What can hang from each mark:
fosig: savi
bakiv: kugez savi
tese: nebis tegolap
savi: fosig
zote: nurav tegolap
nurav: timok zote
nebis: kibape tese
vozofiv: nebis
kibape: nebis todi
kugez: bakiv tese
tegolap: zote

Every row comes from one small tree of marks. The marks that hang from a mark follow it in brackets, in alphabetical order. Every link used is in the known rows. Which tree was each row made from?
Known rows:
zote{nurav tegolap}: [ 24.1  16.6  26.4  48.5  -7.6 -32.2  46.1 -20.8  -2.1 -12.2  20.7  26.8
 -11.2  31.5 -11.7  15.1  -7.2   4.6   6.0 -33.1 -12.2  -1.7  -0.5   8.8]
vozofiv{nebis{kibape tese{tegolap}}}: [ 18.5   1.8  -6.2  11.7 -35.7   9.3  60.8 -21.4   4.4 -16.9  -2.9  -2.7
 -34.7  -2.3  11.2   0.0   4.4 -17.7 -15.6 -45.1  -1.5 -25.9 -44.7   0.1]
fosig{savi}: [  7.3   2.9  17.8  27.2 -14.2 -21.5  29.3  -2.3   6.6 -14.8  14.8  -1.8
 -25.7 -18.0  -4.4  22.1  24.5  -8.0  -2.3 -52.4  -6.6  10.4  -0.8  14.9]
kibape{nebis{tese{tegolap{zote{nurav{timok}}}}} todi}: [ 29.6  47.5 -10.4  54.4 -18.8  16.0   5.7 -25.4  -0.8  -6.8 -17.7  28.0
 -26.2  46.0  24.7  22.1  -9.7 -14.4 -63.5  19.4 -12.4 -15.1 -32.1 -16.6]
nebis{tese}: [ 18.5 -18.7   0.1  34.2 -25.5 -13.3  34.3 -33.3  13.1 -17.9  16.8  -0.1
 -18.7 -19.0   8.3 -20.4  19.6  -7.7 -10.3 -28.5 -22.8 -27.1 -21.9   4.8]
bakiv{kugez{tese{nebis{kibape}}}}: [ -4.6  23.3   4.9  -2.7   8.2 -11.3  67.8   2.9  13.1   6.1  12.6  26.5
 -16.8  -6.4  24.5  -1.9  11.8  -1.1  29.0 -49.5  16.3   3.1 -30.8 -16.0]
nurav{zote}: [  5.8  -6.9  -4.1  35.4  -5.0   7.4  47.8 -14.8   4.8   1.9  36.6  23.0
 -14.0 -28.7   3.0 -17.0   6.5 -23.4  -4.8 -24.7 -30.3  -5.8 -14.3  -1.7]
kugez{bakiv{savi{fosig}} tese{nebis tegolap{zote}}}: [ 16.0 -24.1 -31.0 -21.1   1.0  -4.1  41.5   9.7  -6.1  19.9   4.5  17.8
 -21.6   9.4 -15.9  17.2  18.3 -25.5  -6.5  35.9  20.6   0.8  -1.6 -28.0]
vozofiv{nebis{kibape{todi} tese}}: [ 20.2  25.1   8.7   2.8 -27.3  21.6  46.5 -23.3   8.0 -24.7   0.2  14.3
 -22.4 -12.9  20.7 -10.0  12.8  20.7 -15.1 -44.7   6.9 -18.7 -47.2  13.9]
vozofiv{nebis{kibape{todi} tese{tegolap{zote}}}}: [ 24.7  12.5   3.3   1.9 -27.0  23.1  63.9  -5.8  11.5 -19.0  -6.1   2.7
 -36.7  25.9  17.4  -6.1  -0.2 -12.8 -33.9  -1.2  11.3 -22.3 -34.3  -3.9]
tese{nebis{kibape} tegolap}: [ -2.1  -4.3   2.5  16.9 -23.9 -18.7  65.8   9.8   2.9  -8.6   5.1  -3.3
 -32.9  18.9   3.0   4.7  -2.5 -49.4  -1.1 -66.8  -5.2  13.9 -22.9 -15.0]
kugez{tese{tegolap}}: [ 12.1  -0.7 -16.0  25.3 -12.8 -22.4  38.7 -31.6 -11.6   1.2  19.9  11.4
  -7.4  10.1 -10.5 -14.3  16.1 -19.2 -31.8  -0.2 -29.2 -26.3  -8.7  -8.7]
nebis{kibape}: [ 11.1  11.4  16.3  31.4 -21.8  -5.1  62.0 -13.0  17.9  -3.9  31.2   7.7
 -23.6 -18.7  12.9  -9.3  25.8 -24.2   2.4 -72.3   3.6  -0.9 -27.1  16.7]
savi{fosig}: [ 17.8 -12.4   5.8  32.1 -25.1   8.1  32.4 -29.5  -4.4   2.5  32.1   7.6
  -0.5 -25.3   8.1  -9.3  27.6 -29.6  -7.6 -33.9   1.8  -8.7 -12.1  10.8]
kibape{nebis{tese{tegolap}} todi}: [ 19.0  29.5  -2.2  32.0 -44.8  -2.0  21.0 -37.9 -10.6  -5.8 -15.0   3.8
 -23.7  27.1  20.9 -10.2  13.9  -2.4 -66.7   5.9 -29.5 -22.7 -13.1  -4.1]
vozofiv{nebis{tese}}: [ 17.1   1.7  -1.4  20.9 -26.4   0.2  51.9 -36.4   8.5 -22.9   9.6   4.8
 -22.8 -26.8   6.1   0.7  14.8  10.1  -2.9 -25.5  -7.2 -31.6 -35.4  -2.0]
nurav{timok zote}: [  1.6  12.5 -22.8  53.3   9.8  20.4   9.3 -19.7   2.8   4.4  39.4  30.4
  -7.8 -32.8   3.5 -11.9   1.0 -28.0  -6.2 -31.8 -23.3 -16.6 -30.4  -6.9]
kibape{nebis{tese{tegolap{zote{nurav}}}} todi}: [ 33.2  30.6   8.8  36.7 -33.0   2.2  44.5 -19.7  -0.1  -8.3 -20.3  21.0
 -32.9  50.0  25.5  17.2  -4.6  -9.2 -61.9  26.9 -17.9  -4.2 -16.4 -11.6]
bakiv{kugez savi{fosig}}: [ 25.6  40.8  -1.2  27.3 -19.8  -0.2  15.3  -2.1  20.3  11.6  35.0  22.5
 -29.2 -14.4  15.8   7.4  47.8  -1.9  13.4 -18.9  -8.4  15.8   2.9   8.7]
vozofiv{nebis{kibape}}: [  9.9  32.3  15.7  16.8 -21.7   8.1  77.0 -15.8  12.7 -10.2  24.0  12.0
 -26.6 -27.4  10.5  10.9  21.2  -6.0  10.2 -67.7  19.8  -5.2 -42.1  10.0]
kibape{nebis{tese{tegolap{zote}}} todi}: [ 22.4  20.2   3.2  29.6 -38.8   5.8  43.1 -26.6   3.5  -1.5 -11.5  -0.6
 -31.0  34.2  25.0  -8.6  10.6 -13.4 -66.6  32.6  -9.3 -24.6 -10.0 -13.9]
nebis{kibape{todi} tese{tegolap{zote{nurav}}}}: [ 36.2   1.7   9.9  24.0 -20.2   7.1  47.4   3.8  10.9 -20.6  -8.8  19.3
 -34.7  49.6  19.1  -1.7 -10.4 -24.7 -35.7 -11.2 -12.7   2.7 -28.1   5.7]
kugez{bakiv{savi} tese{nebis tegolap{zote{nurav}}}}: [ 19.4   0.4 -21.0  -6.3  17.2 -33.9  54.2  23.7   3.0   0.5  -1.6  42.2
 -38.7  37.3 -23.3  47.0   2.0  -9.6   4.4  28.1  -7.8  21.8  -8.1 -28.5]
kibape{todi}: [ 12.5  23.5  12.9  32.3 -14.0 -11.4  26.7 -16.9   1.4 -16.8  29.6  18.1
 -11.7   8.9   2.0 -14.0  25.1  -1.5 -20.5 -18.3 -26.7   2.5  -4.0  12.7]
nebis{kibape{todi} tese{tegolap{zote{nurav{timok}}}}}: [ 32.5  19.3  -9.8  42.8  -6.3  20.0  10.1  -0.6   9.8 -18.7  -5.6  26.4
 -28.4  46.0  18.4   2.5 -16.5 -31.5 -36.9 -18.2  -6.2  -8.2 -43.2   0.3]
vozofiv{nebis{kibape{todi} tese{tegolap{zote{nurav}}}}}: [ 34.6  21.5   8.1   8.8 -21.1  21.1  64.2   0.3   5.6 -25.6 -15.5  24.0
 -38.0  41.9  16.4  19.3 -16.0  -6.7 -28.0  -6.4   2.0  -2.1 -41.7  -0.6]

Which tree is each row?
[ 17.8  34.1   9.4  30.5 -39.2   3.2  26.6 -43.7   1.4  -8.0  -4.2  10.8
 -16.5  -4.4  28.5 -12.6  24.0  19.4 -48.4 -10.5 -14.2 -20.4 -21.4   3.6]	kibape{nebis{tese} todi}
[ 25.3  -1.2 -22.2  -4.1  -1.7   1.4  12.4 -24.8  -3.9  19.4  26.8  34.0
  -4.1 -35.3  -9.3   1.1  49.7  10.6  -2.9   2.9  10.5 -11.9  -9.0  14.9]	kugez{bakiv{savi{fosig}} tese}
[ -0.1  15.0   6.0   7.2 -20.7 -10.8  47.5  14.1  -5.9 -15.9  -0.6   5.9
 -26.7  40.2   4.9  -2.7  -4.9 -32.0 -18.7 -49.6 -12.3  21.2 -17.1  -9.2]	tese{nebis{kibape{todi}} tegolap}
[ -1.3  19.2  17.2   7.0 -15.6  -6.9  54.1   9.2   6.2 -17.7   8.5  12.3
 -19.5   8.7  13.0  -4.8   5.1  -9.5  -0.9 -66.4   3.5  22.1 -25.7  -0.8]	tese{nebis{kibape{todi}}}
[ -5.5  17.3  -2.2   5.1  10.6 -24.5  52.2  -6.2   4.6   1.4  15.3  28.5
 -11.9   2.8  11.2   1.8  12.2   5.8  22.1 -13.2  -6.0  -2.3 -15.4 -26.2]	bakiv{kugez{tese{nebis}}}
[ -1.0 -36.7 -14.3 -11.8  20.5 -22.7  65.8   5.9  -6.9   6.5   8.3  16.2
 -15.7  29.0 -15.7  10.7   3.1 -35.2  -1.6  33.1  12.0 -12.9  -7.0 -30.7]	kugez{bakiv tese{nebis tegolap{zote}}}
[  9.6  34.0  -2.6  30.2   5.9   7.5  32.6  26.6   3.0 -16.9  -3.0  29.8
 -29.6  58.8   8.8  28.4 -28.2 -44.7 -14.9 -34.5   4.4  27.0 -36.4 -22.2]	tese{nebis{kibape{todi}} tegolap{zote{nurav{timok}}}}
[ 11.9 -16.7 -36.1 -20.9  -3.6 -11.7  17.4  -2.2 -19.7  15.4   0.9  22.0
 -12.5   3.2 -17.7  16.2  22.2 -14.0  -6.2   7.9   0.0   3.5  -5.3 -17.2]	kugez{bakiv{savi{fosig}} tese{nebis tegolap}}
[  5.6  29.5 -10.6 -28.3  10.6 -13.2  33.8  14.2   5.9  -0.7   3.9  39.0
 -23.6  -3.1  -4.3   6.7  27.1  29.3   5.4 -29.3  11.3  17.8 -23.3   3.0]	kugez{bakiv{savi} tese{nebis{kibape{todi}}}}
[ 19.5  53.9 -11.1  20.6  -0.9 -25.2  28.2 -10.5  24.2   8.3  33.1  35.0
 -30.7 -10.3   4.9   1.6  46.1  29.1   8.6  -0.9 -24.6  -2.1  -3.1  -2.9]	bakiv{kugez{tese} savi}
[ 20.6  51.6 -23.1  22.1  -6.8 -30.2  22.1  -3.8  13.6  10.2  23.4  28.1
 -36.8  22.5  -3.7   3.5  35.7   8.3  -9.4  15.6 -40.1  -2.6   5.1  -9.7]	bakiv{kugez{tese{tegolap}} savi}
[ -3.4  -3.4 -10.2 -27.6  14.4  -9.5  38.7   5.7 -20.9   0.0  -5.1  29.6
  -7.0  36.7  -5.0  -2.1   4.0 -14.1 -14.5 -13.1   6.9   3.9 -21.5  -5.3]	kugez{bakiv tese{nebis{kibape{todi}} tegolap}}
[ 25.7  -8.0   4.1  18.2 -25.8  10.2  46.7  -2.1  14.7 -13.3   0.2  -3.0
 -32.8  33.6  19.7 -27.2   4.7 -31.2 -40.5  -5.4  -4.7 -17.7 -20.6   3.0]	nebis{kibape{todi} tese{tegolap{zote}}}
[ 17.4  11.4  -5.6  40.3 -49.2  -9.3  39.6 -43.1  -1.6   0.9  -9.0  -6.6
 -29.0   5.8  18.8  -3.8  15.6 -19.2 -49.5 -11.5 -22.1 -29.2 -19.3 -10.0]	kibape{nebis{tese{tegolap}}}
[ 30.1  -5.7 -19.4  59.0  -5.2  -0.8  13.1 -15.0  10.5 -16.5   3.0  18.3
 -28.5  32.1   3.7  13.4 -12.9 -42.4 -25.2   1.6 -21.5 -19.4 -32.9 -14.9]	nebis{tese{tegolap{zote{nurav{timok}}}}}
[  8.1  15.9  -6.4  38.0   2.5   0.3  51.8  22.7  10.7 -10.2   3.0  19.9
 -34.6  36.8   7.1  36.3 -26.4 -61.3   2.3 -52.7  11.9  20.1 -42.1 -27.5]	tese{nebis{kibape} tegolap{zote{nurav{timok}}}}
[ 27.4  -6.1 -32.9  -2.8  -6.9  -3.6   5.9 -18.4 -15.8  21.4  18.1  26.6
 -10.0  -3.8 -17.5   3.7  40.2 -10.7 -20.7  19.1  -6.0 -11.8  -0.1   6.8]	kugez{bakiv{savi{fosig}} tese{tegolap}}
[ 31.5  25.2 -21.2  11.3  -9.6   4.9  32.9  -0.2  13.1  26.7  24.0  20.7
 -28.5  15.7   8.6   0.9  34.4 -14.0 -13.6  42.6   1.2  -7.8   6.9 -17.0]	bakiv{kugez{tese{tegolap{zote}}} savi{fosig}}
[ 34.2 -18.5   6.2  32.2 -23.7  -0.5  67.1  -1.1  19.1 -13.7  -3.3   9.1
 -39.4  27.5  16.2   4.2  -9.1 -42.0 -17.1 -28.3  -5.5  -4.9 -34.0  -0.5]	nebis{kibape tese{tegolap{zote{nurav}}}}
[  5.1  15.2 -11.0  55.3  13.1  10.7   9.4 -25.2  -3.6   8.2  35.0  27.1
   0.2  -4.7  -8.0 -17.1 -17.1 -10.5  -3.6 -24.5  -9.5 -34.4 -12.5  -9.2]	nurav{timok zote{tegolap}}
[ 22.5   1.6  -1.9  19.7 -32.3   2.1  24.9 -14.2   2.2 -17.7  -2.9   1.8
 -24.6  27.3  16.0 -30.3   6.8 -17.9 -40.7 -31.9 -25.0 -14.7 -24.6  12.7]	nebis{kibape{todi} tese{tegolap}}
[ 21.2  21.7   2.3  62.5   9.7  -1.2  30.9  -8.7  18.6 -10.4  31.5  33.2
 -20.2   6.0   3.9  25.2   3.0 -29.8   1.0 -21.2   0.6   0.6 -29.5  -5.9]	tegolap{zote{nurav{timok}}}
[  5.4  44.9 -13.3   5.0   1.5 -32.6  40.2   7.1  20.2   2.9  16.6  30.8
 -33.7  -5.1   3.2  15.1  27.0  25.7  23.4 -11.3 -17.1  12.9  -8.8 -27.1]	bakiv{kugez{tese{nebis}} savi}
[ 22.6   1.2 -23.5   5.0   8.4 -22.6  41.0   1.9  12.6  14.0  24.3  23.9
 -34.1  16.4 -22.2   8.9  36.1 -12.2 -15.1  45.3  -6.0 -12.6   3.7  -7.5]	kugez{bakiv{savi} tese{tegolap{zote}}}
[  8.7  65.7 -15.8 -10.9  -4.1 -16.9  30.0  25.3   8.9   2.4  -2.6  31.3
 -39.8  43.1  11.5   5.4  14.9  14.7  -7.1 -15.1 -18.6  24.8  -8.5 -18.8]	bakiv{kugez{tese{nebis{kibape{todi}} tegolap}} savi}
[ -4.1  12.8 -13.1   4.9   5.2 -30.1  45.8  -0.7  -5.8   2.3   6.1  20.2
 -18.4  33.5   3.5   4.9   2.7 -15.6   4.9   3.1 -22.3  -1.4  -5.2 -34.2]	bakiv{kugez{tese{nebis tegolap}}}
